Each row was made from one path, in order. Every step used is in the known rows, and no mark comes twice. Write each row's path.
In the rows, 128 means zero.
Known rows
loso, nazor: [154 153 120 124 124 127 129 144 146 106 118 146 143 142  97 136 143 130
 115 119]
loso, zura: [155 142 115 112 135 128 131 149 136 124 120 145 100 165 139 139 159  97
 131 128]
fovud, dozu, zura, nunu, levo: [113 109 117 150 127 143 134 128 154 153 114 190 149 115 100 139 108 105
 133 134]
levo, nunu, zura: [161 121 131 165 126 122 109 122 141 120 132 104  88 150 151 161 141 108
 123 136]
fovud, dozu, zura, nunu: [126 110 117 155 133 123 114 136 154 126 122 157 152 135 147 158 101 107
 135 133]
pezutul, loso: [163 143  96 122 129 128 138 131 157 107 135 102  65 165 120 151 137 133
 129 140]
pezutul, loso, zura, dozu, fovud: [124 136 133  72 154 124 142 133 133 137 142 142  62 139 216 121 134 134
 143 126]
nunu, fovud, dozu, zura, loso, nazor: [ 82 136 154 125 132 138 118 138 122 118 129 220 121 113 117 115 117 143
 117 117]
dozu, fovud, nunu: [116 123 128 150 104 130 104 131 136 115 113 104 132 140 117 145 129 139
 132 139]
pezutul, loso, zura: [158 148 108 101 141 126 148 135 151 124 134 123  40 174 165 141 157 112
 129 130]
levo, nunu: [170 128 123 175 108 127 103 141 157  90 128 135 106 157 121 166 148 107
 127 133]
fovud, dozu, zura, loso, nazor: [ 94 140 150 131 133 125 109 135 146  87 125 215 141 125 131 125 113 112
 125 122]
nunu, fovud, dozu, zura: [106 123 130 136 125 137 112 138 110 152 112 141  89 135 126 148 108 136
 122 135]
zura, nunu, levo: [159 118  93 138 124 149 154 139 163 138 125 173 163 125  56 132 141 117
 132 130]
fovud, nunu: [144 125 106 185 103 132 113 131 150 104 115  98 155 144  99 151 135 121
 125 138]
pezutul, loso, zura, nunu, fovud, dozu, nazor: [104 128 134 120 125 148 180 131 155 176 142 179 115 121 153 114 138 132
 133 124]
nazor, dozu, fovud, nunu: [127 119 138 154  98 120 101 121  89 121 116  41 142 120 110 120 115 139
 129 133]
dozu, fovud, nunu, zura: [104 117 136 141 123 124 110 111 118 148 118  70 115 133 148 139 122 139
 128 142]
levo, nunu, fovud: [158 122 129 171 108 141 112 144 135 122 132 141  85 144 106 155 149 139
 118 129]
pezutul, loso, zura, nunu: [164 129  97 113 149 127 157 136 172 128 148 132  79 161 173 140 152 111
 135 122]
loso, zura, nunu: [163 123 106 124 142 128 143 149 156 128 133 158 137 153 147 137 153  97
 134 121]
nazor, dozu, zura, loso: [129 123 123  99 144 115 106 129  93  98 133 131 121 137 102 125 116 107
 136 132]

Write each row's path
[138 111 119 180 110 147 142 149 144 136 134 145 153 116 107 126 116 144
 123 125] | zura, nunu, fovud, dozu
[130 106 101 107 150 137 123 137 125 163 132 153 117 139 111 161 124 143
 127 127] | dozu, zura, nunu, fovud
[129 110 118 181 133 124 126 111 131 135 129  75 178 109 163 135 115 126
 128 133] | fovud, nunu, zura, dozu
[153 125 102 107 150 142 165 140 147 160 151 135  57 149 159 129 155 142
 125 118] | pezutul, loso, zura, nunu, fovud
[120 129 147 167 123 115 126 102  99 103 138  79 175  97 115  87 125 124
 112 115] | fovud, nunu, zura, loso, nazor, dozu
[117 114 144 144 117 113 108 102  73 150 119  10 124 114 141 113 109 138
 124 136] | nazor, dozu, fovud, nunu, zura
[114 141 134 144  98 137 137 137 149 126 111 168 180 129  90 133 122 113
 137 144] | fovud, dozu, nazor
[127 133 119 105 127 135 146 135 142 133 126 175 213 114 101 134 127 125
 144 137] | zura, dozu, nazor
[139 153 141  81 125 114 131 119 100 122 134  66  72 124 133 105 121 160
 118 118] | pezutul, loso, nazor, dozu, fovud
[112 136 153 126 125 109 128  88  88 149 132   4  83 106 167 103 112 164
 110 119] | pezutul, loso, nazor, dozu, fovud, nunu, zura
[136 123 120 100 140 127 139 116 105 161 119 143 165  96  74 116 120 122
 118 109] | loso, nazor, dozu, zura, nunu, levo
[128 124 130 100 135 128 119 143 125 122 129 152 145 122 148 129 116 144
 142 133] | zura, dozu, fovud
[105 123 128 143 100 149 123 124 135 143 105 142 133 121  72 127 134 136
 131 140] | dozu, fovud, nunu, levo
[ 95 124 136 119 130 143 153 113 141 160 127 147  93 106 174 106 139 133
 139 128] | pezutul, loso, zura, dozu, fovud, nunu, levo
[108 138 166  78 143 112 125 118  77 116 143 110 125 105 125  76 120 142
 122 116] | nunu, zura, loso, nazor, dozu, fovud
[116 127 127  94 146 130 152 116 125 164 130 142 196 109 133 130 121 125
 140 139] | nunu, zura, dozu, nazor
[101 133 162 141 105 121 109 122 102  85 132 120 174 100 101  85 124 144
 123 114] | zura, loso, nazor, dozu, fovud, nunu
[109 130 162 136 117 110 113 101  73 148 118  26 141  98 143 101 114 147
 110 117] | loso, nazor, dozu, fovud, nunu, zura
[117 127 114  96 150 125 107 137 139  94 132 192 112 156 112 151 129 107
 139 138] | dozu, zura, loso
[146 122 114 127 151 124 136 124 122 138 134 102 149 120 160 132 118 125
 132 133] | nunu, zura, dozu
[121 134 155 145  99 116 108 118  92 119 114  62 159 104 112 106 120 148
 114 116] | loso, nazor, dozu, fovud, nunu
[123 144 123  74 147 132 169 126 151 149 138 169 130 132 171 126 146 115
 145 130] | pezutul, loso, zura, dozu, nazor
[110 113 133 154 116 130 109 128 132 119 124 121 174 110 150 132 114 144
 140 133] | zura, dozu, fovud, nunu
[112 143 129  88 151 122 113 134 139  93 129 213 129 141 112 138 135 120
 125 121] | dozu, zura, loso, nazor
[138 140 144 112 142 114 136 117  94 104 143 108 143 109 108  85 128 124
 116 114] | nunu, zura, loso, nazor, dozu
